Each row was made from one walk, in order. Every step used is in the known rows, and no mark comes twice. Write each row's walk.
In the rows, zero is written as 128.
Known rows
tumafo, sumida, gonenug, radi, pafil, bizagab: [130  59 155 155 123 111 104 181 151 156 130  98 132 140 201  95 165 142
  99 128  82 120 170 178 130 135 138 126 151  72  95  74 139  68 125 137]
kinov, sumida, tumafo: [138 166 103  99 116  92  90  94 120  65 129 195 130 109 106 106 133 106
 155  94 166  92 102  92 125 164  96 138 132  93 139 125  78 125  77  32]
gonenug, radi, tumafo: [109 153  98 154 145 173 153 125 123 129  95 108 136 104 134 166 120 173
 137 137 122 165 120 153 161  90 112 116 155 111 112 100 109 143 154 197]
pedifi, radi: [161 163 130  89  63 192 122 122 109 128  94 159 139 127  74 140  81 100
 188 114 126 112 125 128 125 142 126 143  99 123 124 115 125  85 139  99]
tumafo, pimuv: [115 192 121  95 108 142 131 137 115 140 136 172 168 126 119 114  86 106
 166 181 135 136 131 143 108 118 100 123  94 151 102 128 118 154 131 108]
pimuv, tumafo, sumida, gonenug, radi, pafil, belo: [126  60 142 128 132 143  93 149 144 157  82  88 143 142 209 133 171 193
  77 114  95 117 129 141  86 133 162  94 138  85  98 135 176 117  97 211]
radi, pafil, sumida, tumafo, pimuv: [103 168 107 101 136 101 124 117 152 153 178 208 146 103 174 100 109 138
 158 159  97 108 183 105  74 164 139  85  99 152 115 121 109  93  70 112]
radi, riter, demuz: [189 115 108 166 123 149 137 117 112 151 104 180 152 104 129  99 155 123
 147  74 151 143  81 204 118  82 116 116 134 159 153  58 152 147 114 101]
pafil, radi, tumafo, sumida, gonenug: [121 100 112 158 144 115 125 134 135 146 147 100  99 120 186 109 167 115
 100 131 103 106 162 150 136  96 160 143 174 115 159 113 123 135 108 152]
belo, pafil, sumida, gonenug, radi: [137  92  86  90 167 140 106 165 195 176 132 110  86 171 148 126 105 161
 102 167 116 158 143 107 112 163 200 101 117 168 120 135 138  65 126 119]
bizagab, pafil, radi, tumafo: [ 99 154  67 195 184 165 161 105 156 197 129 151 140  77 162 149 150 144
 127  95 100 143 192 102 118  85 183 141 134 124 177 189 107 139 100 163]
belo, pafil: [118 144 101  91 132 126 117 126 157 154 111 159 150 124 124 126 102 140
 185 117 131 142 140 109 138 146 169 115  88 169 121 137 133 102 133  63]
kinov, sumida, gonenug: [141 116 138  95  86  83  72 121 127  98 130 146 118 146  96  93 125  89
 127 103 161 106 121 101 134 163 120 137 133 116 144 149 101 124 105  33]
belo, pafil, radi, tumafo: [101 126  53 136 183 134 155 100 159 192 135 131 128  84 166 159 139 166
 159 112  99 165 202 106 136 110 186 109 125 158 160 149 140 129 137 156]
pimuv, tumafo, sumida, gonenug, radi, pafil: [135  60 127 152 107 155 126 113 131 114  58  56 145 140 200 138 172 172
  83  99 104 112 108 166 133 124 143 129 137  97  89  97 182 112 146 180]
bizagab, pafil, radi: [133 159  54 159 152 175 134 126 170 177 118 161 146 121 128 116 132 132
 126 119 104 137 171  99 101 109 173 160 114 127 155 198 117 120 104 115]
kinov, sumida: [132 155 134 103  81 102  88 122 101  87 126 173 150 117  77 124 134 115
 163  81 148 111 110 101 130 166  99 135 155 126 112 128 104 137 100  52]
pimuv, kinov, sumida, gonenug, radi: [147 105 141 131 111  94 135 119 118  84 129  75 101 184  57 133 115 132
  92 112 139 133  85 116 135 155  98 141 148 114 124 154 140 147 164 109]
radi, gonenug: [136 128 136 105 112 124 113 130 128 147 133 131 131 138 100  78  79 124
 169 116 142 121 156 150 141 125 148 133 102 159 148 130 110 142 128  60]
pedifi, sumida, tumafo, pimuv: [117 173 113  95 111 133 134 128 114  79 133 198 131  98 137 123 114  89
 163 176 159 105 135  91 127 116 106 152  70 124 141 131 126 119  98  85]
tumafo, pimuv, kinov, sumida, gonenug, radi, riter: [140  96 147 152 136 103 155 118  88 136 154  81 115 149  99 143 183 120
  75 151 134 136 101 150  96 125  86 115 144 131 134 155 171 193 176 183]
radi, tumafo, pimuv: [ 81 185 128 135 141 137 160 117 109 158 153 164 159  77 153 148 107 120
 163 154 133 137 146 139 128  95 111 103 121 149 127 123 100 168 136 161]
tumafo, sumida, gonenug, radi, pafil, migen: [117  40 180 146  88 124  96 165 136 102 102  98 107 141 221 134 159 173
  97 170  95 130 182 133 145 145 157 106 103  88  96  93 118  55 117 145]
kinov, sumida, tumafo, pimuv: [119 190 111  88 117  85 107 105 111  91 155 206 139 101 130 115 140  90
 143 149 166  98 126  90  90 149  75 126 109  97 126 131  87 156  84  62]
riter, sumida: [159 159 161  97 103 117  86 146 111  81 134 157 149 113 100  99 120  98
 164 107 157 130  97 119 152 142  96 155 135 146 103  81 113 142 107  83]
gonenug, radi: [143 160  94 122 114 179 127 148 136 109  81 117 143 143 102 139 103 165
 136 160 124 162 103 145 138 110 100 134 134 109  94 105 121 131 151 142]
tumafo, pimuv, kinov, sumida, gonenug: [118 136 170 108 109  50 144 112 109 115 181 128 123 164  72 113 104  73
 122 130 146 101 117 105  96 163  97 127 109 148 137 177 134 177 149  81]
gonenug, radi, tumafo, sumida: [ 99 137 146 173 141 156 130 149 101 103  98 104 145 101 162 168 171 159
 129 127 112 121 106 168 162 104 108 126 196 110  94  44 122 130 126 204]
sumida, tumafo, pimuv, kinov: [116 211 119 114 145 100 180 106 130 126 169 170 145 145  94 109  60 107
 154 171 136 118  98 131 106 116  95 132  80 137 127 143 111 163 146 102]
pimuv, kinov, sumida: [133 166 156 127  95  76 137 107  89  79 150 145 146 147  27 127 112 115
 168  58 139 115  82 109 130 168  90 139 156 152 112 144 128 163 140  69]
sumida, gonenug, radi, tumafo, pimuv, kinov: [ 92 131 136 156 168 127 206 117 137 158 152  68 111 147 128 159  88 136
  90 186 117 159 132 163 129  83 111 111 120 130 140 143 136 175 201 218]
bizagab, pafil, sumida, gonenug: [127 136 125 134 153 136  93 150 188 186 158 170 109 167 138  87 109  99
 103 111 118 111 132  98  97 164 222 130 116 161 164 187  95  70  71  72]
pedifi, radi, tumafo, pimuv, kinov: [100 180 175 135 122 155 219  97  87 167 156 136 145 103  86 191  80 101
 181 125 105 114 139 141 112 115 114 118 101 154 149 129 145 147 180 197]
pedifi, sumida: [136 137 139 106  75 153 119 138 110  72 104 159 141 115  89 124 118 110
 186 109 148 120 114 109 165 134 127 162 111 160 129 129 140 101 112  72]
bizagab, pafil: [114 178 114 151 134 156 124 126 154 155 109 171 162 124 122 117 115 116
 158  96 120 123 124 107 121 129 169 150  96 136 138 176 108 106 101  88]

Which walk is each row?
[165 147 113 129 172 156 109 141 108 108 134 142 128  72 175 124 195 127
  95 193 152 138 101 144 112  92  67 128 123  97 111  72 132 177 110 195] => gonenug, radi, riter, sumida, tumafo, pimuv
[110  93 149 163 152  86 162  93 113 102 139  67  91 143  94 168 135 139
  93  87 137 135 108 120 152 137 105 124 170 110 148 137 119 159 165 165] => pimuv, kinov, sumida, gonenug, radi, tumafo
[ 93 109  99 155 178 114 134 124 138 178 141 121 134  83 190 152 190 157
 144 106  93 120 190 126 139 119 180 125 169 157 135 102 148 121 116 154] => belo, pafil, radi, tumafo, sumida
[155  68  87 117 188 154 102 149 167 199 133  98  91 149 165 117 165 172
  88 153 113 151 130 141 107 141 211  80 141 180 135 136 163  84 128 156] => belo, pafil, sumida, gonenug, radi, riter
[101  87 150 138 102  77 162 101 121 119 142  76 131 141 113 147 144 138
  97 138 108 125 174  95 104 168  88 104 109 116 113 169 165 160 172 153] => tumafo, pimuv, kinov, sumida, gonenug, radi, pafil
[148  98 136  94  80 128 104 138 136  81 112 133 105 141 108 102  99  88
 150 130 156 113 124 104 166 133 154 165  94 147 155 152 139  84 113  55] => pedifi, sumida, gonenug
[117 118  98 132  94 171 137 120 141 122  75 107 161 115 132 133 124 187
 152 134  96 159 165 133 136 127 110 111 122 112  91 112 142 102 148 152] => gonenug, radi, pafil
[114 110  94 151 147 158 137 122 152 141 105  80 101 131 156 140 104 153
  98 154 132 154 135 152 160  83 134 121 143  98 146 122 103 126 155 176] => sumida, gonenug, radi, tumafo
[100 177 127 121 155 144  86 157 165 201 129 201 162 126 126 107 114 134
 149 115 117 125 147  79  74 145 190 112 102 128 146 208  91 109  55 108] => bizagab, pafil, belo
[145  79 116 112  93 166 116 152 140  75  83  95  97 149 118 132 124 121
 112 159 149 142 120 114 167 115 135 162 109 114 135 137 151  90 142 113] => pedifi, sumida, gonenug, radi
[171  99 139 104 117 138  85 162 149  82 113  90 105 144 126 107 129 110
  94 164 151 146 108 124 153 119 100 153 128 106 114  98 118 130 136 123] => riter, sumida, gonenug, radi
[136 144 114 107 161 108 118 157 173 202 146 180 151 122 145 114 103 129
 178 105 123 156 143 142 126 142 174 118 108 152 122 126 125  96 127  64] => belo, pafil, bizagab
[166 154 145 153 186 129 160 124  92 105 166 116 124 101 122 124 176 127
  94 177 142 140  76 150 119  97  57 135 129 123 117  90 158 198 153 213] => gonenug, radi, riter, sumida, tumafo, pimuv, kinov
[124 117 148 119 118  87 155 126 111 105 150  89 114 173  80 138 116 109
  81 162 138 134 112 114  99 148  72 129 127 123 112 160 147 177 177 145] => tumafo, pimuv, kinov, sumida, gonenug, radi
[105 109 168 152 132  97 102 131 125 129 140 118 125 126 177 111 141 101
 129 109 128  90 122 159 158 116 155 133 161 128 141  85 106 113 101 121] => radi, tumafo, sumida, gonenug
[142 117 155 117 104  61 123 106 115  95 155 117 109 173  47 104 104  87
 130  76 149 107  94 105 136 168 117 147 134 142 145 170 123 141 138  47] => pimuv, kinov, sumida, gonenug
[167  75 137 158 128 158  94 162 110 130  97  69 121 147 168 103 198 134
  80 159 115 112  83 194 136 101 135 134 166 110 110  77 157 122 129 166] => tumafo, sumida, gonenug, radi, riter
[123 111 109 140 170 156 127 145 155 160 145 111  80 145 155 139 110 159
  91 152 115 152 134 142 133 118 163  99 177 137 143 112  94 102 117 182] => pafil, sumida, gonenug, radi, tumafo
[140  98 143 140 153 136 107 136 139 104 122  83 100 101 158 141 148 128
  89 140 148 154 128 130 174  99 111 134 156 104 139  85 107 139 132 182] => riter, sumida, gonenug, radi, tumafo
[137 153 104 104 110 136 116 116 123  57 116 186 115 109 116 114 110 106
 172 117 161 106 111  96 157 119 130 167  91 123 152 130 117  84  88  52] => pedifi, sumida, tumafo
[138 175 129 125 128  62 136  85 108  62 151 170 121 140  59 116 106 115
 150  70 152 102  83  94 133 167  92 151 139 121 138 141 105 142 110  50] => pimuv, kinov, sumida, tumafo
[100 135 136  97 106 120  87 144 140 176 132 179 165 111 136  97 104 174
 183 120  97 133 178  95  96 158 158  74 103 125 119 170 119 106  79 116] => radi, pafil, belo
[119 159 139 121  98 184 151 101 104 146 112 151 137  83 109 170  98 117
 186  91 119 115 146 131 142 119 141 132 126 124 150 105 115  96 138 150] => pedifi, radi, tumafo
[147 154 140 130 106 149 113 128  93  96  88 141 172 134 137 131 143 131
 146  71 134  98  39 184 130 121 129 151 157 139  83  78 150 148 118 129] => pimuv, tumafo, sumida
[107 118 175 152 175 103 176 128 119 125 174  68 107 119 132 156 134 112
  79 166 140 151 126 131 140  96  85 130 134 135 127 109 134 193 178 230] => riter, sumida, gonenug, radi, tumafo, pimuv, kinov
[157 119 101 100 134 155 106 171 162 138 128 117  89 179 123 107  93 148
  89 171 119 149 113 134 113 139 148 116 155 141 109 117 110  93 116 131] => pafil, sumida, gonenug, radi
[151  56 135 163 138 136 126 148 142 154  93  86 148 133 217 127 176 164
  75  85  92 126 121 197 123 118 150 130 154  75  91  87 174 105 135 179] => pimuv, tumafo, sumida, gonenug, radi, pafil, bizagab
[170  56 113 143 114 185 112 143 112 102  87  81  95 127 137 124 175 132
 102 147 142 143 107 141 166  90 141 150 127 127 156 137 183 109 142 153] => pedifi, sumida, gonenug, radi, riter
[110 182 167 117  99  72 152 114  79 104 174 155 154 140  52 138 111  99
 158 109 139 110 103 110  97 167  69 131 131 161 103 154 135 194 143 101] => tumafo, pimuv, kinov, sumida
[ 93 136 105 139 158 153 158 130 145 162 122  93 121 113 183 154 112 132
  92 208 137 161 158 155 130  77 115 104 118 103 135 129 117 157 164 202] => sumida, gonenug, radi, tumafo, pimuv
[123  69 143 143  98  78 141  94 129  97 121  67 120 158  85 131 142 159
 109  84 103 128 149  99 135 172 109 117 136 113 122 165 156 120 156 125] => pimuv, kinov, sumida, gonenug, radi, pafil
[102 121 195 127 105 101 181  81  86 141 174 119 113 116  85 186 119  68
 134  96 134  82 156  99 106 154 114 122 121 132 173 161 135 142 164 152] => pedifi, radi, tumafo, pimuv, kinov, sumida, gonenug
